Each row comes from the steps of one walk. Every step used is in the known rows, and no mark comes twice. Write the walk behind each row, first mark first.
Known rows
c p w u a: [-16.8   3.3   1.5 -22.1   4.4  -7.6  -7.2  -5.4  36.5   3.8  12.4 -14.4
 -10.9  12.0  13.1 -18.9  16.7  -1.8 -17.4 -23.8]
a u c p y b w: [ 13.3   5.9  18.5  11.6   5.4 -41.1  13.1 -68.2 -36.6  -3.8   7.6 -17.8
 -17.3 -13.0  -3.1 -17.4   5.1 -21.2 -11.7 -14.1]
b w l: [-49.9  -2.4  43.7  39.1  -2.4   9.9 -63.8 -18.4   8.7 -39.4 -11.9 -52.1
   9.9  12.9  25.3  55.3  36.8  11.7  22.4  63.8]
c p w: [-10.4  24.3 -19.9 -13.3  -0.8 -26.9 -26.3 -15.8  51.9 -37.1   5.0  -5.3
 -34.2  31.3  23.5 -32.4  12.4  14.1   7.4  12.5]
a u c p: [ 31.7   2.9  -1.9  37.7  38.3 -29.3 -12.1 -69.5   2.7 -19.8  47.5  -1.9
   0.4  -0.4  39.2 -20.5  10.3  -0.8 -34.0  -6.8]
p w l: [-40.5   8.6  19.5  13.1 -30.8   1.0 -53.2   3.7  32.6 -42.0 -29.9 -39.3
 -16.4  37.6  20.9  13.1  38.3   8.4  22.2  69.8]
p y: [  3.7   0.3  12.0  -6.0  24.3 -11.6 -48.8  28.5  49.8   5.0   2.6  11.4
 -25.6   3.5  26.1 -14.5  36.2  38.4   6.5   9.8]
p y b: [  1.0  -0.5  27.9   9.5   8.3 -15.5 -13.7  21.1  38.9  24.1  -3.6   6.4
 -25.5   5.3   1.0 -23.8  47.2  14.8   0.6 -18.0]
l w: [-28.6  -7.2  17.8  11.3  19.0 -19.7 -81.2   1.1  24.1 -24.6  31.2 -35.8
  29.6   7.7  55.3  17.2  28.8  32.5 -12.2  46.5]
b w u c p: [-29.9  -3.2  17.5  -4.2  31.3 -50.9 -10.5 -44.1 -24.5  -6.9  36.0 -33.4
  10.5  -7.9  -5.0  12.0  13.0 -14.4 -27.4  -8.4]
b c: [-13.4  -5.2  32.8  25.4  51.7  -0.9 -16.7 -40.2  15.5   4.4  35.6   8.7
  24.4   0.3  28.5  16.5  26.5  45.8  13.3   6.0]
c p y b w: [-12.1  20.3   7.0  -7.6   1.4 -27.8  -3.8 -10.9  34.8  -2.0 -15.9  -2.1
 -39.9   5.7  -2.7 -30.4  15.5  -0.8  13.0 -16.6]
m w p: [  0.9  66.1  49.6  10.9   8.6  -7.9 -20.0  17.9  -3.3 -32.9  -2.8 -22.4
  27.7 -14.6  -4.9  26.7   3.6  21.0   6.3   5.2]
m w p y b: [  3.1  69.1  57.1  -6.7 -14.7 -17.2   9.1  38.7  -8.2  -5.1 -37.3 -13.0
   2.6 -18.9 -34.5   0.3   6.2   4.1  13.0 -16.0]
y b w u c p: [-30.0  -3.4  34.8  16.6  14.5 -50.8  24.2 -51.3 -27.0  14.7  29.3 -35.7
   8.5  -0.7 -28.3   0.0  24.8 -36.4 -31.8 -38.0]
c p w u: [-23.9   9.8  -2.0 -19.0  -4.2 -33.2 -16.8  -8.9  34.8  -9.5  -1.3 -11.6
 -34.0  18.7   6.2 -42.3   2.8  -7.0  -5.5  -0.6]
b w: [-29.9  -6.0  35.3  17.5  19.9 -11.5 -57.1 -24.2  -4.8 -24.9  32.0 -36.7
  13.3  -2.3  16.8  45.7  31.5  30.0  14.8  24.5]
a u c: [ 24.9 -12.7  23.2  44.7  36.2 -20.2 -27.2 -57.1 -20.7 -11.4  55.0 -15.1
  17.5  -8.0  33.3   8.8  29.0  10.3 -31.5   6.1]
w p y b c: [ -7.4  43.7  34.2 -13.1  26.5   0.2  27.5   8.5  27.3  26.5 -44.5   1.8
   4.5 -17.2 -27.5 -13.8  10.1   4.3   8.2  -3.5]
c p: [  5.2  16.3 -12.5  23.7  40.4 -13.2 -32.2 -17.8  72.5 -20.7  29.4  10.1
 -16.6  17.7  44.6 -27.8  21.0  20.1 -10.8  -7.2]
c p y b w u x: [ -7.8  19.5  30.6 -14.7  -5.9 -22.0  -9.2 -27.6  13.3  38.5 -36.0   7.2
 -26.9 -23.8 -22.8 -23.4   1.7 -19.2  -5.7 -45.2]
c p y b w u: [-23.6   6.9  21.9 -13.0  -0.8 -35.0   5.4  -4.6  18.2  23.8 -21.2  -7.3
 -39.7  -5.1 -18.7 -37.4   5.6 -19.7   1.3 -29.1]
c p y b: [  6.7  20.0  -4.5   3.9  14.2 -23.8   1.1   3.9  68.6   9.6  -9.6  21.2
 -45.2  13.7  11.3 -57.8  23.3   2.0  -3.7 -30.2]

Write each row's walk
[-26.8  -1.6  37.7  -1.6   6.2  -3.9  56.9 -44.3  -0.2  38.4   9.2  -6.8
  13.4   4.2 -18.4 -12.5  21.2 -12.5  -6.0 -55.1] -> y b c p w u a
[ -0.8  44.1  23.8  -7.6  14.3  -2.7   2.2  35.3  47.1  17.8 -40.9 -10.0
  -8.3  -8.5 -21.0 -18.2  21.9  -4.5  -7.0  -1.6] -> w p y b
[-13.1   8.4  72.2  22.5   1.2 -26.6 -27.8  11.5 -29.2   1.2  26.2 -16.3
  14.0 -15.4  -1.6  16.4  13.4  15.7  -2.8 -21.1] -> m w u
[-34.0  36.0  32.0 -29.8  10.8 -17.3  -8.7   8.5   6.9   8.8 -44.1 -29.4
  30.7 -16.8  -3.2  -2.8  -1.8   5.6   3.4  35.2] -> l w p y b c
[ -0.9  21.3  -6.2 -14.3  21.1 -58.8  18.6 -33.8   3.8  -8.9  14.0  -5.8
 -17.1   7.5 -10.2 -20.7  28.0 -11.3 -19.2 -23.5] -> u c p y b w
[-39.9  21.8  24.6  25.0 -16.0  -7.4  32.8 -51.6  23.9  -8.4 -33.7 -10.2
 -10.8  33.9  -3.2 -19.4  18.0 -14.7  24.7  12.0] -> y b c p w l
[ -8.0  14.5   3.2  18.0  56.2  -9.1   1.7 -53.0  42.3  -7.4  26.3  23.4
   4.1   7.8  35.5 -17.9   6.4  33.5  10.3  -8.2] -> b c p
[-21.2  -1.4  41.4  -2.6  -5.6 -20.8 -19.3   3.8   0.6  12.3 -10.2 -18.3
 -19.0  -4.0 -15.5   7.1  38.3  10.9  18.2  -3.6] -> p y b w
[-25.6  35.3  22.7 -25.5   0.5 -18.3 -33.7  35.1  27.5   0.0 -40.4 -39.5
  17.1  -9.4   3.3  -8.2   9.5  -3.7 -12.1  37.9] -> l w p y b
[ -1.3  18.8  -2.6 -12.6  46.2 -15.7   1.1 -27.5  47.1   4.6  -4.0  35.9
 -21.6   0.8  25.7 -37.4   1.6  36.6  21.6  -6.7] -> b c p y
[-16.4  21.5  22.0 -21.8  11.1 -15.3  -1.8 -69.1   4.4  19.6 -15.1  16.2
   2.5 -10.8  -4.2 -14.2 -14.7   8.1   8.1 -17.1] -> b c p w u x
[-24.0  -7.2  17.6 -23.8   1.4 -53.5 -14.3 -11.8 -22.3   0.2  26.0 -31.6
   0.1  12.3 -14.7  -0.9  31.4  -8.7 -27.2   6.9] -> p w u c
[  0.6   1.6   8.4  -7.0  28.1 -57.6  29.8  -9.1  16.7  36.1  13.7   7.2
 -20.3  -0.6 -16.3 -52.1  24.1 -31.8 -48.7 -50.0] -> w u c p y b
[ -8.3   0.2  39.3   3.5  19.7 -13.2  13.9  -7.9  15.9  35.4  -7.0  16.9
 -10.0  -3.2  -5.9 -17.8  34.0  22.9  17.4 -19.5] -> p y b c
[  4.8  22.7  82.1  22.1  -5.8 -12.6 -44.0 -14.5 -34.3  17.8  11.6  -0.8
  28.4 -35.8  -5.8  34.2   8.7  16.4 -10.3 -39.2] -> m w u x
[  2.3  26.3 -32.1 -17.7  19.4 -56.3  -2.1 -37.1  24.0 -37.9  32.3  -6.3
 -11.8  31.5  14.2 -23.4  24.7   1.1 -26.0   1.2] -> u c p w
[-25.1  38.5  25.7 -32.0  14.2  -5.1 -37.5  17.5   5.6 -16.9 -36.1 -36.9
   0.8 -20.9 -14.9  27.2   4.2  14.7  18.9  37.5] -> b w p y
[-28.0  -5.5   0.7  -9.7  31.0 -61.8 -34.4 -20.5   4.4  -6.7  38.2 -33.4
  27.2   1.8  34.4 -16.4   9.4 -12.7 -54.4  12.6] -> l w u c p
[-24.1   0.6  12.9 -31.7  24.4 -56.8 -10.9 -20.0 -19.8   3.8  10.6 -22.1
 -12.1 -13.3 -12.6  -5.2   7.8 -11.7 -17.1  -6.3] -> b w u c p y
[-25.0   2.5  17.1 -25.1  23.2  -1.3  23.5 -41.6   9.4  16.1  12.0   0.7
  13.1   1.4   8.4  -7.3   5.2  13.2   3.9 -23.6] -> b c p w u a
[-17.5  24.7   1.2   3.9   2.7 -42.0  12.4 -29.8  13.4 -20.9 -20.3 -18.1
 -19.7  18.4  -4.3 -12.0  30.5 -26.8 -11.5   9.5] -> u c p y b w l
[ -3.4   9.6  24.2  30.4 -12.9 -25.5   6.8 -63.3 -26.9 -16.2 -26.2 -30.5
 -18.4  -2.3   2.4  -9.9   9.5 -36.4  -4.7  18.7] -> a u c p y b w l
[-34.1   6.0  33.4   1.1  -1.4 -30.8  47.9 -49.3  -1.5  27.2  -5.2  -3.2
  -8.8  10.3 -26.0 -33.7   5.7 -17.8   6.1 -32.3] -> y b c p w u
